What can hang from each mark:
z564: z301 z425
z425: z509
z301: z135
z732: z135 z509 z673
z673: z301 z732
z509: z425 z732
z135: z301 z425 z732

Known rows, with every way that one mark hangs from another:
{z732 {z135 z301 z425}}: [ 0.397  0.221 -1.298  1.863 -1.444  0.112  0.657 -0.077 -0.662  1.850
  1.177  0.352  1.179  0.272  0.505  1.273  1.704  0.350 -1.374  0.023]
{z564 z301 z425}: [-0.398 -1.289  0.937  0.780 -1.441 -1.091  1.475 -1.446  0.483  0.786
  0.344  1.381  2.414  2.889 -0.758 -0.072  1.967 -1.248 -4.409 -2.379]
{z732 z135 {z509 z425} z673}: [-0.626  1.956 -0.350  0.513  0.423 -0.947 -0.310 -0.559  0.871  3.354
 -0.906 -1.796  0.562  4.474  1.935  1.278  1.876 -1.549  1.085  0.165]
{z732 {z135 z301}}: [ 0.087  0.633  0.428  1.729 -2.089 -0.153  0.436 -0.438 -0.270  3.688
  0.941 -1.677  0.730  2.055  0.286  1.115  1.853 -0.680 -1.669 -0.881]
{z673 z301 z732}: [ 0.129  0.513  0.533 -1.590  1.255 -0.059 -1.452 -0.840 -0.580  0.750
  0.024 -0.772  0.099 -0.289  0.058 -2.392  1.754 -1.109  0.898 -0.153]
{z673 z301 {z732 z135 z509}}: [-0.286  1.093 -0.255 -1.400  0.602 -0.333 -2.108  0.134 -0.311  1.912
 -0.888 -0.999  0.686  0.668  0.676 -2.753  2.067 -0.855  4.018 -1.239]
{z425 {z509 {z732 z135 {z673 z301}}}}: [ 0.662  0.178  0.567 -2.161  2.221 -0.794 -1.902 -0.627  0.419  2.736
  1.550 -1.435  0.684  1.075  2.014 -2.911  2.113 -0.740  2.102 -1.657]
{z564 {z425 z509}}: [ 0.113 -0.574  2.196 -1.248  1.795 -1.021  0.983 -1.616  0.499 -2.338
  0.674  1.339  1.156  1.642 -0.831  1.617  1.604 -1.612 -3.915 -2.812]
{z673 {z301 z135} {z732 {z509 z425}}}: [ 0.330  2.196  0.948 -0.922  1.445 -0.778 -1.903 -0.848 -0.130  2.685
 -2.552 -0.360  0.746  0.307  1.985 -1.149  1.411 -0.841  1.679  0.413]
{z509 z425}: [-0.140  1.078 -0.208  0.954  1.481 -0.767  0.576 -1.513  0.358  2.303
 -0.412 -0.940  0.150  2.027  1.082  1.645  1.474 -1.924 -3.871  1.376]
{z425 {z509 z732}}: [ 0.706 -1.322  1.809 -0.651  2.071 -0.650 -0.232 -1.460  0.706 -0.615
  0.085 -0.605  0.422  0.110  1.196  1.781  1.645 -1.675 -1.159 -1.053]
{z135 z301 z425}: [ 0.820  0.017  0.190  1.766 -2.119  0.208  0.957 -0.941 -0.775 -2.144
  0.231  0.567  0.771 -0.201  0.262  1.668  1.619  0.116 -3.073  0.671]
{z673 z301 {z732 z135 {z509 z425}}}: [-0.718  1.633 -2.075 -1.154  0.942 -0.900 -2.216  0.028 -0.372  3.031
 -1.306 -1.178  0.858  0.934  1.865 -2.636  1.736 -0.919  3.484  0.541]
{z425 {z509 {z732 {z135 z301} z673}}}: [ 0.554 -0.944  1.424 -0.208 -1.640 -0.755 -0.747 -0.403  0.262  1.825
  1.602 -2.186  1.002  2.045  2.025  1.238  1.782 -0.333  2.338 -1.590]
{z135 z301 {z732 z509}}: [ 0.616  0.041  2.839  2.243 -4.878 -0.371  0.965 -0.516 -0.573 -4.483
 -1.710  0.310  1.037  2.180  0.616  1.651  1.834 -0.554 -3.139 -0.355]
{z509 z425 {z732 z673}}: [ 0.307 -0.284 -0.437  0.722  2.157 -0.971 -0.358 -1.299  0.786  3.325
 -0.462 -1.989  0.437  3.118  3.215  1.797  1.796 -1.677  0.054 -0.438]
{z732 {z135 z301 z425} z509 z673}: [ 0.442  0.951  0.101  1.297 -3.206 -0.072  0.055  0.033 -0.224 -1.130
 -0.278 -0.260  1.180  2.276  1.229  1.344  2.011  0.501  1.808 -0.584]
{z425 z509}: [ 0.368  0.365  2.668 -1.085  1.043 -0.370  0.521 -1.659  0.399 -1.722
  0.679 -0.101  0.035  0.583 -0.625  1.613  1.476 -1.814 -3.153  0.611]
{z732 {z509 z425} z673}: [-0.100  1.752  1.130  0.427 -0.273 -0.928 -0.008 -1.369  0.802 -0.655
 -1.794 -1.421  0.157  3.956  1.739  1.709  1.895 -1.835 -0.530  0.767]
{z135 z301}: [ 0.438  0.394  1.936  1.592 -2.812 -0.187  0.787 -1.254 -0.271 -0.296
 -0.023 -1.374  0.419  1.532 -0.035  1.496  1.694 -0.920 -3.276 -0.202]
{z509 z425 z732}: [ 0.245 -0.674 -1.163  1.392  2.547 -0.984 -0.220 -1.326  0.597  3.443
 -1.074 -1.402  0.567  1.542  2.789  1.768  1.703 -1.798 -1.834 -0.269]
{z425 {z509 {z732 z135}}}: [ 0.259 -1.131  0.216 -0.545  2.684 -0.740 -0.519 -0.695  0.741  3.323
  1.028 -0.906  0.764  0.660  1.475  1.417  1.782 -1.420  0.535 -1.685]
{z135 z301 z732}: [ 0.697 -0.214  2.225  2.117 -3.505 -0.257  1.308 -0.676 -0.762 -1.655
  0.184  0.230  0.894  1.786  0.311  1.656  1.812 -0.485 -4.654  0.018]
{z135 z425 {z732 z509 {z673 z301}}}: [ 1.104  1.179  1.057 -0.282 -0.775 -0.049 -0.267 -0.423 -0.733 -5.647
 -1.080  2.583  0.997  1.001  1.249 -2.350  2.194  0.312 -1.255  0.226]
{z673 z732}: [-0.152 -0.442  0.973 -0.717  1.381 -0.109 -0.347 -0.707 -0.030  1.264
  0.077 -0.867  0.027  0.955 -0.109  1.923  1.520 -1.735  1.152 -0.391]
{z301 {z135 z425 z732}}: [ 1.395  0.376  1.515  1.467  2.274  0.210  1.494 -0.636 -0.300  1.460
  0.130  3.508  1.212  0.133  0.714  3.104  1.474 -0.084 -4.472 -0.227]

Rows:
[ 1.012  1.088  3.882  0.632  1.243 -0.131  0.947 -0.883  0.380  3.143
  0.501  0.882  0.592  3.491  0.795  2.873  1.694 -1.001 -2.922 -1.195]
{z301 {z135 {z732 z673}}}
[ 0.166  2.080  0.321 -0.847  1.426 -0.286 -1.023 -0.730  0.065  4.500
  1.445 -1.532  0.284  2.686  0.560 -3.038  2.280 -0.922 -0.180 -1.038]
{z732 z135 {z673 z301}}
[-0.173 -0.713 -1.049 -2.217  2.562 -0.166 -0.561  0.279 -0.344  0.453
  1.950  1.516  0.908 -1.381 -0.035  1.720  1.261 -0.296  3.176  0.856]
{z673 {z732 {z135 {z425 z509}}}}
[ 1.754 -0.459  2.223 -0.943  3.511 -0.311 -0.217 -1.161  0.759  0.975
  0.573  1.409  0.908 -0.071  2.189  3.046  1.475 -0.199  0.911 -1.078]
{z301 {z135 {z425 {z509 {z732 z673}}}}}
[ 0.252  0.587  1.106  2.561 -4.493 -0.907  0.858 -0.580 -0.563 -3.351
 -2.096  0.081  1.251  2.501  1.811  1.732  1.690 -0.538 -3.641  1.439]
{z135 z301 {z732 {z509 z425}}}
[-0.035  0.756  0.733  1.547 -0.529 -0.976  0.784 -0.831  0.098 -1.997
 -2.116  0.754  0.866  2.705  1.645  1.824  1.722 -1.514 -3.675  1.211]
{z135 {z732 {z509 z425}}}
[ 1.006 -0.333  1.150  2.273 -4.258 -0.041  1.283 -0.174 -1.083 -6.325
 -1.562  2.405  1.481  0.438  0.904  1.852  1.756  0.595 -2.861  0.431]
{z135 z301 z425 {z732 z509}}
[ 0.184  2.759  0.715 -0.544 -0.329 -0.900 -1.188 -1.402  0.181 -1.157
 -1.868 -1.443  0.310  2.791  1.897 -2.555  2.086 -1.179 -0.798  0.957]
{z732 {z509 z425} {z673 z301}}
[ 0.595 -2.278  2.638 -0.200  0.692 -1.623  0.505 -1.621  1.089  2.620
  0.203  2.037  3.097  1.255  0.922  1.287  1.601 -0.795 -2.243 -3.742]
{z564 {z301 z135} {z425 {z509 z732}}}
[-0.409 -0.418 -0.043  0.443 -1.940 -0.234 -0.555  0.306 -0.622  3.793
  1.009 -1.835  0.836  1.223  0.335  1.407  1.542 -0.434  2.801 -0.741]
{z673 {z732 {z135 z301}}}
[ 0.674  0.091  2.898  1.483 -3.886 -0.253  1.089 -0.537 -0.631 -1.866
  0.720 -0.325  0.728  3.416  0.636  1.654  1.903 -0.272 -2.805 -0.226]
{z135 z301 {z732 z673}}
[ 1.272  2.010  3.485  0.568  0.241 -0.267 -0.219 -0.939 -0.111  0.011
 -2.042  1.689  0.978  1.135  1.007 -1.322  1.985 -0.584 -3.428 -1.186]
{z673 {z301 {z135 {z732 z509}}}}
[-0.264 -0.220 -1.594 -0.309  1.284  0.000 -0.761  0.473 -0.234  0.481
 -0.679  1.014  1.027  0.084  0.818  1.739  1.666 -0.461  4.549 -0.562]
{z673 {z732 {z135 z425} z509}}
[ 0.892 -1.120 -1.431  1.583 -0.882 -0.225 -0.351  0.121 -0.183  2.763
  1.047 -0.763  1.401  1.422  2.650  1.371  2.013  0.680  2.388 -1.794]
{z509 {z732 {z135 z301 z425} z673}}
[ 1.155  0.838  0.315 -0.443  0.597  0.063  0.078 -0.558 -0.925 -2.819
  0.855  2.447  0.827  0.695  0.901 -2.358  2.015  0.286 -2.764  0.605]
{z135 z425 {z732 {z673 z301}}}
[ 1.075  1.228  0.982 -1.082  1.746  0.113 -1.585 -0.426 -0.589 -0.336
 -1.894  1.928  0.963 -1.649  0.983 -0.985  1.544  0.240  2.539 -0.541]
{z673 {z301 {z135 z425}} {z732 z509}}
[-0.005 -0.394 -1.114  0.677 -2.614 -0.041 -0.664  0.808 -0.913 -0.920
 -0.699  0.320  1.434 -0.088  0.884  1.552  1.620  0.563  4.525 -0.376]
{z673 {z732 {z135 z301 z425} z509}}
[ 0.421  0.620 -0.584  1.189 -1.841  0.078  0.441 -0.026 -0.414  1.687
  1.640 -0.296  0.992  1.940  0.848  1.221  1.843  0.511  0.344 -0.201]
{z732 {z135 z301 z425} z673}
[-0.430 -0.069  0.562  0.546 -3.315 -0.302 -0.907  0.438 -0.463  0.963
 -0.899 -1.701  0.965  1.652  0.670  1.482  1.733 -0.503  4.253 -1.111]
{z673 {z732 {z135 z301} z509}}
[-0.294 -1.412  2.161 -0.929 -1.564 -1.436  1.258 -1.684  0.609 -2.039
  1.086  1.978  2.451  1.778 -1.222  0.010  1.662 -1.122 -4.215 -1.307]
{z564 z301 {z425 z509}}
[ 0.839  0.085  1.214  1.309 -0.312 -0.080  1.187 -1.246  0.286  3.200
  0.332  2.502  1.978  0.124  0.080  1.278  1.521 -0.050 -3.554  1.214]
{z564 {z301 {z135 z425}}}
[-0.023  0.936  1.174  1.868 -3.505 -0.308  0.027 -0.334  0.067  0.883
 -0.998 -1.642  0.965  2.408  0.641  1.122  2.046 -0.683 -0.189 -1.214]
{z732 {z135 z301} z509}
[ 1.055 -0.035  2.031 -2.249  1.606 -0.769 -1.642 -1.542  0.324 -1.224
  0.615 -1.125  0.298  0.558  1.755 -2.544  1.992 -0.944  0.479 -1.080]
{z425 {z509 {z732 {z673 z301}}}}
[ 0.524 -1.802  1.927 -1.469  2.413 -1.327 -0.010 -1.472  1.005 -1.398
  0.555  0.208  1.357  2.755  1.284  1.738  1.890 -1.349  0.015 -4.612]
{z564 {z425 {z509 {z732 z673}}}}
[ 1.086 -1.692  0.115 -0.563  2.684 -0.311 -0.041 -1.178  0.213 -2.443
  0.270  1.459  0.878 -1.595  1.492  1.840  1.456 -0.648 -0.815 -0.172]
{z135 {z425 {z509 z732}}}
[ 0.613  1.952  2.836  1.202  0.175 -0.862  0.527 -0.849  0.611  1.503
 -1.862  0.708  1.002  4.155  2.371  2.900  1.701 -1.067 -1.964  0.136]
{z301 {z135 {z732 {z509 z425} z673}}}
[ 0.802 -0.685  1.244 -0.527  0.994 -0.167  1.351 -0.702 -0.479 -4.952
  1.092  3.554  0.976 -0.813 -0.053  1.925  1.312 -0.343 -4.218  1.606]
{z135 {z425 z509} z732}
[ 1.225  2.659  3.187 -0.667  1.880 -0.091 -0.719 -1.670  0.298  4.084
  0.207 -0.692  0.112  1.994  0.673 -1.527  1.969 -0.841 -1.895 -1.196]
{z732 {z673 {z301 z135}}}
[ 0.040 -0.909 -0.595 -1.150 -1.418 -0.170 -0.463  0.507 -1.024 -0.962
  1.980  0.787  1.350 -1.527  0.200  1.628  1.148  0.725  3.222  1.122]
{z673 {z732 {z135 z301 {z425 z509}}}}
[ 0.539  1.714 -1.383 -0.856  2.031  0.060 -0.751 -0.349 -0.309  2.577
  1.605  0.476  0.643  0.923  0.835 -2.867  2.146  0.140  0.092 -0.249]
{z732 {z135 z425} {z673 z301}}
